Each row was made from one path, in order. Every step used is in the known rows, and no mark comes twice. Write each row's path.
Known rows
W/Y: [-0.02  0.23 -0.35  0.16  0.08  0.05 -0.44  0.11  0.01  0.01 -0.47 -0.31
  0.00  0.08  0.10  0.04  0.32 -0.16 -0.09  0.36  0.21 -0.58]
S/A/W/D/G/C: [-0.04 -0.06 -0.33 -0.07  0.29 -0.38 -0.30  0.18  0.29 -0.06 -0.26 -0.21
  0.33  0.08 -0.29  0.16 -0.15  0.08 -0.18  0.35  0.45 -0.21]
A/S/D: [ 0.23  0.17 -0.18 -0.11  0.16  0.17 -0.44  0.36  0.02 -0.14 -0.42 -0.37
 -0.16 -0.11 -0.15  0.17  0.19 -0.08  0.08  0.28  0.07 -0.50]
A/S/D/G/Y/W: [ 0.13  0.11 -0.33 -0.04  0.08  0.18 -0.33  0.31  0.26 -0.38 -0.41 -0.57
  0.03 -0.35 -0.06  0.30 -0.31 -0.03  0.01  0.35  0.18 -0.45]
W/D/G/C: [-0.04  0.23 -0.48  0.17  0.26 -0.19 -0.62  0.03  0.14  0.01 -0.25 -0.22
  0.09  0.03  0.09 -0.06 -0.02  0.14 -0.25  0.41  0.43 -0.20]
D/G/C: [ 0.06  0.11 -0.39  0.25  0.40 -0.07 -0.41 -0.14  0.15 -0.01 -0.19 -0.15
 -0.06 -0.18  0.03  0.05  0.04  0.00 -0.25  0.35  0.46 -0.26]
G/Y: [-0.06  0.37  0.01  0.15  0.24  0.13 -0.45  0.10  0.11 -0.06 -0.35 -0.27
 -0.14 -0.10  0.16  0.08  0.03 -0.18  0.04  0.50  0.03 -0.59]
A/W/Y: [-0.05  0.11 -0.25  0.05  0.25 -0.10 -0.36  0.13  0.18 -0.08 -0.52 -0.17
  0.19  0.18  0.07  0.20  0.10 -0.11 -0.03  0.21  0.12 -0.69]
Y/G/A/W: [ 0.05  0.04 -0.18  0.16  0.58 -0.24 -0.22  0.34  0.42 -0.39 -0.24  0.04
  0.18 -0.03  0.12  0.16  0.00  0.27  0.01  0.25  0.02 -0.52]
C/N/D/G/Y: [-0.18  0.08 -0.09  0.11  0.24  0.03 -0.15  0.19  0.10 -0.25 -0.41 -0.21
 -0.02  0.02 -0.14  0.46 -0.06 -0.20 -0.01  0.34  0.11 -0.39]
A/S: [ 0.22  0.33 -0.11 -0.07  0.12  0.05 -0.50  0.18 -0.01 -0.04 -0.32 -0.18
  0.02 -0.04  0.04 -0.04  0.10 -0.05  0.08  0.30  0.04 -0.60]
A/W/D/G/C/N: [-0.23  0.11 -0.48  0.09  0.49 -0.39 -0.36  0.08  0.26 -0.14 -0.41  0.04
  0.39  0.12 -0.05  0.23 -0.11  0.17 -0.01  0.19  0.26 -0.40]
A/W/D: [-0.07  0.26 -0.13 -0.06  0.38 -0.13 -0.53  0.29  0.30  0.01 -0.51 -0.05
  0.09  0.29  0.27 -0.02 -0.18  0.08  0.07  0.25  0.08 -0.62]
N/D/G: [ 0.08 -0.02 -0.13  0.09  0.23  0.04 -0.30  0.12  0.19 -0.04 -0.36 -0.18
 -0.19  0.11  0.04  0.19 -0.14 -0.07 -0.25  0.24  0.35 -0.26]
C/N/D: [-0.09  0.14 -0.16  0.15  0.40  0.10 -0.29  0.14  0.07 -0.03 -0.56 -0.02
 -0.23  0.16  0.10  0.31  0.18 -0.08  0.04  0.34  0.12 -0.57]
G/Y/W: [-0.07  0.33 -0.21  0.28  0.37  0.24 -0.45  0.06  0.26 -0.10 -0.49 -0.30
 -0.13 -0.20  0.46  0.11 -0.20  0.04  0.05  0.57  0.20 -0.74]
W/Y/G: [ 0.03  0.04 -0.44  0.16  0.14  0.00 -0.33  0.29  0.10 -0.20 -0.44 -0.41
  0.08 -0.01  0.07  0.09  0.18  0.00  0.02  0.16  0.13 -0.58]
A/S/D/G/C: [ 0.24  0.04 -0.51 -0.05  0.19  0.02 -0.43  0.13  0.01 -0.22 -0.20 -0.40
  0.01 -0.27 -0.34  0.27  0.13 -0.03 -0.15  0.31  0.35 -0.17]
Y/W/D/G/A/S: [ 0.21  0.33 -0.51  0.13  0.06 -0.29 -0.58  0.34  0.27 -0.31 -0.33 -0.14
  0.40 -0.03  0.14 -0.10 -0.10  0.28 -0.18  0.48  0.31 -0.33]
S/D/G/A: [ 0.10  0.04 -0.24  0.25  0.38 -0.15 -0.23  0.29  0.31 -0.27 -0.19 -0.15
 -0.15 -0.12 -0.18  0.24  0.22  0.02 -0.25  0.41  0.32 -0.13]
D/G/A: [ 0.11  0.17 -0.19  0.33  0.32 -0.24 -0.27  0.14  0.23 -0.16 -0.13  0.02
  0.04 -0.10  0.03  0.02  0.12  0.03 -0.27  0.43  0.31 -0.23]
W/Y/G/A: [ 0.05  0.14 -0.45  0.31  0.19 -0.19 -0.34  0.35  0.09 -0.37 -0.29 -0.26
  0.18 -0.02  0.02  0.15  0.47  0.11 -0.11  0.41  0.11 -0.43]
N/D: [ 0.06  0.15 -0.11  0.12  0.32  0.17 -0.45  0.14  0.09  0.03 -0.46 -0.16
 -0.32  0.17  0.16  0.16  0.05 -0.08 -0.10  0.41  0.17 -0.47]

Which path is each row?
[-0.13  0.30 -0.14  0.05  0.08 -0.09 -0.49  0.27  0.21 -0.11 -0.32 -0.37
  0.14  0.04  0.09 -0.01 -0.23 -0.09 -0.06  0.39  0.11 -0.35] -> W/D/G/Y
[-0.05 -0.09 -0.39  0.05  0.28 -0.11 -0.25  0.31  0.26 -0.28 -0.50 -0.31
  0.27  0.08  0.06  0.25 -0.03  0.02  0.10  0.02  0.03 -0.70] -> A/W/Y/G
[-0.10  0.09 -0.43  0.28  0.45 -0.17 -0.26 -0.12  0.09 -0.07 -0.26  0.00
  0.05 -0.19 -0.09  0.20  0.17  0.04 -0.08  0.29  0.37 -0.39] -> D/G/C/N
[ 0.08  0.01 -0.39  0.16  0.35  0.09 -0.42 -0.07  0.06 -0.03 -0.24 -0.21
 -0.14 -0.01  0.00  0.27  0.05 -0.01 -0.34  0.37  0.46 -0.11] -> N/D/G/C
[ 0.01 -0.02  0.07 -0.02  0.40 -0.16 -0.13  0.24  0.31  0.00 -0.37 -0.11
  0.00  0.02 -0.14  0.14 -0.06 -0.05  0.06  0.30  0.15 -0.59] -> S/A/W
[-0.18  0.07 -0.26  0.21  0.34  0.12 -0.15  0.12  0.29 -0.31 -0.55 -0.24
 -0.02 -0.10  0.17  0.46 -0.28 -0.02  0.00  0.38  0.27 -0.53] -> C/N/D/G/Y/W
[ 0.21  0.35 -0.29 -0.03 -0.04 -0.36 -0.52  0.41  0.09 -0.28 -0.16 -0.10
  0.41  0.07 -0.12 -0.09  0.11  0.12 -0.18  0.43  0.17 -0.21] -> W/D/G/A/S
[-0.08  0.18 -0.40  0.21  0.50  0.14 -0.38 -0.05 -0.05 -0.06 -0.46 -0.07
 -0.16  0.08  0.10  0.38  0.37 -0.05 -0.05  0.48  0.26 -0.42] -> G/C/N/D
[ 0.29  0.24 -0.20  0.06  0.06 -0.29 -0.33  0.25  0.09 -0.26 -0.07 -0.05
  0.26 -0.14 -0.20  0.04  0.16  0.01 -0.17  0.34  0.15 -0.24] -> D/G/A/S
[-0.21  0.22 -0.54  0.18  0.36 -0.26 -0.47  0.04  0.11 -0.07 -0.36 -0.07
  0.19  0.03 -0.01  0.09  0.14  0.10 -0.08  0.34  0.37 -0.31] -> W/D/G/C/N
[-0.05 -0.03 -0.62  0.13  0.38 -0.11 -0.36  0.13  0.15 -0.28 -0.39 -0.34
  0.29 -0.01  0.03  0.33  0.11  0.10  0.00  0.17  0.18 -0.54] -> A/W/Y/G/C
[ 0.02 -0.06 -0.20  0.11  0.33  0.02 -0.28  0.19  0.32 -0.10 -0.35 -0.32
 -0.26 -0.12 -0.11  0.19 -0.04 -0.07 -0.15  0.18  0.35 -0.30] -> S/D/G
[ 0.25  0.10 -0.34  0.04  0.23 -0.02 -0.32  0.60  0.13 -0.51 -0.20 -0.32
  0.04 -0.21 -0.25  0.24  0.32  0.15  0.05  0.33  0.00 -0.32] -> Y/G/A/S/D
[-0.17  0.18 -0.74  0.29  0.44 -0.21 -0.50 -0.01  0.26 -0.12 -0.53 -0.11
  0.18 -0.07  0.31  0.09 -0.08  0.29 -0.08  0.42  0.50 -0.45] -> Y/W/D/G/C/N
[-0.08 -0.01 -0.53  0.23  0.56  0.08 -0.28  0.11  0.04 -0.26 -0.42 -0.20
 -0.11 -0.02  0.02  0.42  0.27  0.12  0.05  0.30  0.18 -0.43] -> Y/G/C/N/D
[-0.18  0.19 -0.06 -0.07  0.21 -0.20 -0.38  0.28  0.36 -0.21 -0.37 -0.21
  0.31  0.15  0.01  0.13 -0.44 -0.03 -0.03  0.26  0.07 -0.46] -> A/W/D/G/Y
[ 0.10  0.04 -0.53  0.01  0.28 -0.09 -0.27  0.14 -0.01 -0.27 -0.28 -0.27
  0.11 -0.25 -0.42  0.42  0.28 -0.05  0.00  0.22  0.26 -0.27] -> A/S/D/G/C/N
[ 0.00  0.20 -0.24  0.09  0.15 -0.20 -0.52  0.20  0.23  0.01 -0.36 -0.20
  0.02  0.13  0.12 -0.15 -0.16  0.05 -0.13  0.26  0.30 -0.33] -> W/D/G
[ 0.01 -0.08 -0.39  0.13  0.26 -0.27 -0.13  0.35  0.35 -0.39 -0.31 -0.21
  0.27  0.05 -0.28  0.47  0.21 -0.05 -0.27  0.28  0.26 -0.26] -> S/D/G/A/W/Y
[-0.17  0.02  0.03 -0.15  0.10 -0.27 -0.20  0.40  0.35 -0.19 -0.31 -0.36
  0.38  0.08 -0.27  0.20 -0.37 -0.11 -0.05  0.36  0.13 -0.37] -> S/A/W/D/G/Y
[ 0.23  0.03 -0.23 -0.13  0.07  0.00 -0.32  0.32  0.12 -0.19 -0.28 -0.40
 -0.04 -0.14 -0.32  0.20 -0.02 -0.10 -0.05  0.14  0.20 -0.28] -> A/S/D/G
[ 0.13  0.08 -0.15  0.23  0.29 -0.11 -0.27  0.20  0.19 -0.20 -0.20 -0.04
 -0.08  0.07 -0.03  0.22  0.12 -0.01 -0.39  0.48  0.31 -0.11] -> N/D/G/A
